What can hang from each mark:
J_575: J_719 J_893
J_988: J_819 J_893
J_697: J_719 J_893
J_115: J_819
J_893: J_697 J_988
J_819: J_115
J_719: J_575 J_697

Each row was made from one small tree. Brackets hold a mark, then the marks that hang from it, in the order of their numbers. Every link used is in the known rows. Write each row's tree.
Known rows:
{J_115 J_819}: [ 1.19 -3.72 -2.95  4.38  0.04 -6.41 -0.61  2.11  3.62  2.90 -0.54 -0.22
 -2.50  2.11 -3.77  3.80 -0.15]
{J_575 {J_719 J_697} {J_893 {J_988 {J_819 J_115}}}}: [-0.29  0.41 -3.08  5.55  2.23 -1.28  1.30 -5.59  1.81  3.48 -1.94  2.24
 -2.85  3.17 -5.26  4.19 -4.71]
{J_719 J_575 {J_697 J_893}}: [ 1.62 -1.11 -3.40 -0.93  0.89 -2.97  0.18 -0.78  0.98  3.99  1.27 -0.26
 -3.39  1.66 -4.60 -1.91 -3.17]
{J_719 J_575 J_697}: [ 1.80 -2.51 -2.86  0.66  0.54 -4.33 -0.27 -1.60  2.11  3.22  0.68 -0.13
 -3.45  2.44 -4.50 -1.50 -2.95]
{J_697 J_893}: [ 1.14 -1.40 -3.88  0.05  0.59 -3.96  1.09  0.72  2.35  3.79  1.00 -0.83
 -2.69  1.74 -4.38  1.48 -0.95]
{J_575 {J_719 J_697} {J_893 {J_988 J_819}}}: [-0.21 -0.81 -3.11  4.35  2.04 -1.55  1.99 -6.69  1.37  3.77 -0.98  1.16
 -2.46  3.20 -4.49  3.09 -3.63]
{J_719 J_575 {J_697 {J_893 {J_988 J_819}}}}: [ 0.29  2.70 -3.13  1.75  1.53 -1.89  0.40 -2.46  1.87  4.19  0.05  0.03
 -3.38  1.36 -5.12  2.09 -0.71]
{J_575 J_719 J_893}: [ 1.94 -4.61 -3.72  1.96  0.34 -4.00  1.77 -2.50  0.26  3.60  0.18  0.87
 -2.74  3.85 -3.76  1.65 -3.74]
{J_719 {J_575 J_893}}: [ 2.46 -2.36 -3.88  1.54 -0.92 -5.20  0.47  0.06  0.82  3.60  0.10  0.64
 -3.88  3.18 -3.93  3.26 -1.53]
{J_893 {J_697 {J_719 J_575}} {J_988 J_819}}: [ 0.85  5.29 -3.19  3.17 -0.51 -2.67  0.18 -2.71  2.05  3.86  0.13 -1.35
 -2.51  1.91 -5.83  2.10  1.58]
{J_893 J_697}: [ 1.96  0.52 -3.66  2.02 -0.11 -4.50  1.16 -2.09  3.19  3.47  0.46 -1.58
 -2.39  2.06 -4.80  2.04 -1.76]
{J_575 {J_893 {J_697 J_719}}}: [ 1.11  1.39 -4.42  1.34 -0.87 -2.49  1.71 -3.09  1.60  3.66  0.63 -1.47
 -1.86  2.75 -4.67  0.79 -1.57]
{J_893 J_697 {J_988 {J_819 J_115}}}: [ 0.50  6.10 -3.38  6.12  0.62 -3.37  0.50 -2.50  4.55  3.32 -1.67 -0.12
 -2.94  1.78 -6.23  6.62 -0.85]
{J_988 {J_819 J_115} {J_893 J_697}}: [-0.30  3.07 -3.42  6.73  0.86 -2.92  1.20  3.26  3.82  3.30 -1.50 -1.85
 -2.79  1.92 -4.58  8.53 -1.41]
{J_719 {J_575 {J_893 J_988}} J_697}: [ 1.69  0.38 -3.63  0.51  0.41 -2.50  0.68 -5.63  1.54  3.61 -0.33  1.26
 -4.04  3.03 -4.91  2.72 -3.25]
{J_893 {J_697 J_719} {J_988 {J_819 J_115}}}: [-0.40  6.94 -3.33  5.13  0.37 -2.06  0.30 -1.98  3.99  3.41 -1.05 -0.84
 -2.07  1.94 -6.57  3.92  0.41]

Write each row's tree:
[ 0.07  3.34 -3.49  1.34  0.34 -2.18 -0.02  0.47  1.14  4.26  0.58 -0.72
 -2.80  1.51 -5.44  1.72  2.26]
{J_697 {J_719 J_575} {J_893 {J_988 J_819}}}
[ 0.40  2.96 -3.14  5.08  0.83 -2.53  0.19 -3.27  2.47  3.40 -1.67  1.90
 -4.11  2.62 -5.38  5.51 -2.44]
{J_719 {J_575 {J_893 {J_988 {J_819 J_115}}}} J_697}
[ 0.55  1.68 -3.23  3.81  0.76 -2.60  0.75 -4.46  1.92  3.73 -0.97  0.81
 -3.72  2.35 -4.52  4.22 -1.49]
{J_719 {J_575 {J_893 {J_988 J_819}}} J_697}
[ 1.05  4.13 -4.68  1.16 -0.57 -1.34  1.89 -6.11  2.22  3.78  0.01 -0.76
 -2.19  2.82 -5.55  2.75 -1.14]
{J_575 {J_893 {J_697 J_719} J_988}}
[-0.32  1.71 -3.58  5.50  0.64 -2.94  1.79  1.73  3.21  3.51 -0.61 -2.82
 -2.35  1.68 -3.77  7.17 -0.31]
{J_988 J_819 {J_893 J_697}}
[ 0.15  2.37 -3.57  3.15 -0.57 -2.84  0.48 -1.30  1.29  3.67 -0.45  0.27
 -3.02  2.67 -4.76  3.91  1.61]
{J_697 {J_719 {J_575 {J_893 {J_988 J_819}}}}}
[ 1.02  4.01 -3.89  0.47 -0.02 -2.10  0.95 -4.64  3.14  3.57  0.51 -1.53
 -1.87  2.20 -6.08  1.04 -0.36]
{J_893 {J_697 J_719} J_988}
[-0.82  2.46 -3.47  2.35  2.17 -1.53  1.27 -2.81  3.43  3.92 -0.13 -0.50
 -2.61  1.08 -5.13  2.81 -0.81]
{J_719 {J_697 {J_893 {J_988 J_819}}}}
[ 2.10  4.85 -3.75  5.01 -0.84 -3.22  1.21 -4.22  1.62  4.09 -1.15 -0.19
 -3.50  2.43 -4.94  7.11 -0.42]
{J_719 {J_575 {J_893 J_697 {J_988 J_819}}}}
[ 1.28 -0.50 -3.84 -1.49 -0.25 -3.08 -0.20  1.88  0.34  4.00  1.80 -0.90
 -2.75  1.92 -4.84 -1.87  0.03]
{J_697 {J_719 J_575} J_893}
[ 1.80 -2.28 -3.55  1.03  0.21 -3.68  0.61 -2.67  0.91  3.47  0.34  0.59
 -3.63  2.99 -3.97  0.53 -3.50]
{J_719 {J_575 J_893} J_697}
[ 2.13  4.16 -3.58  0.10 -0.62 -2.62  0.10 -3.82  1.51  3.77  0.46 -0.95
 -2.75  2.43 -6.14  0.44 -0.26]
{J_893 {J_697 {J_719 J_575}} J_988}
[-0.50  4.25 -3.63  4.08  1.29 -2.82  0.57  0.79  3.89  3.80 -1.31  0.32
 -3.20  1.38 -5.74  6.42  0.08]
{J_697 {J_893 {J_988 {J_819 J_115}}}}
[ 2.73  1.43 -4.19  2.19  0.32 -1.75  2.48 -8.35  0.43  4.05 -0.57  0.66
 -2.63  3.46 -5.28  4.03 -4.35]
{J_575 J_719 {J_893 J_697 J_988}}
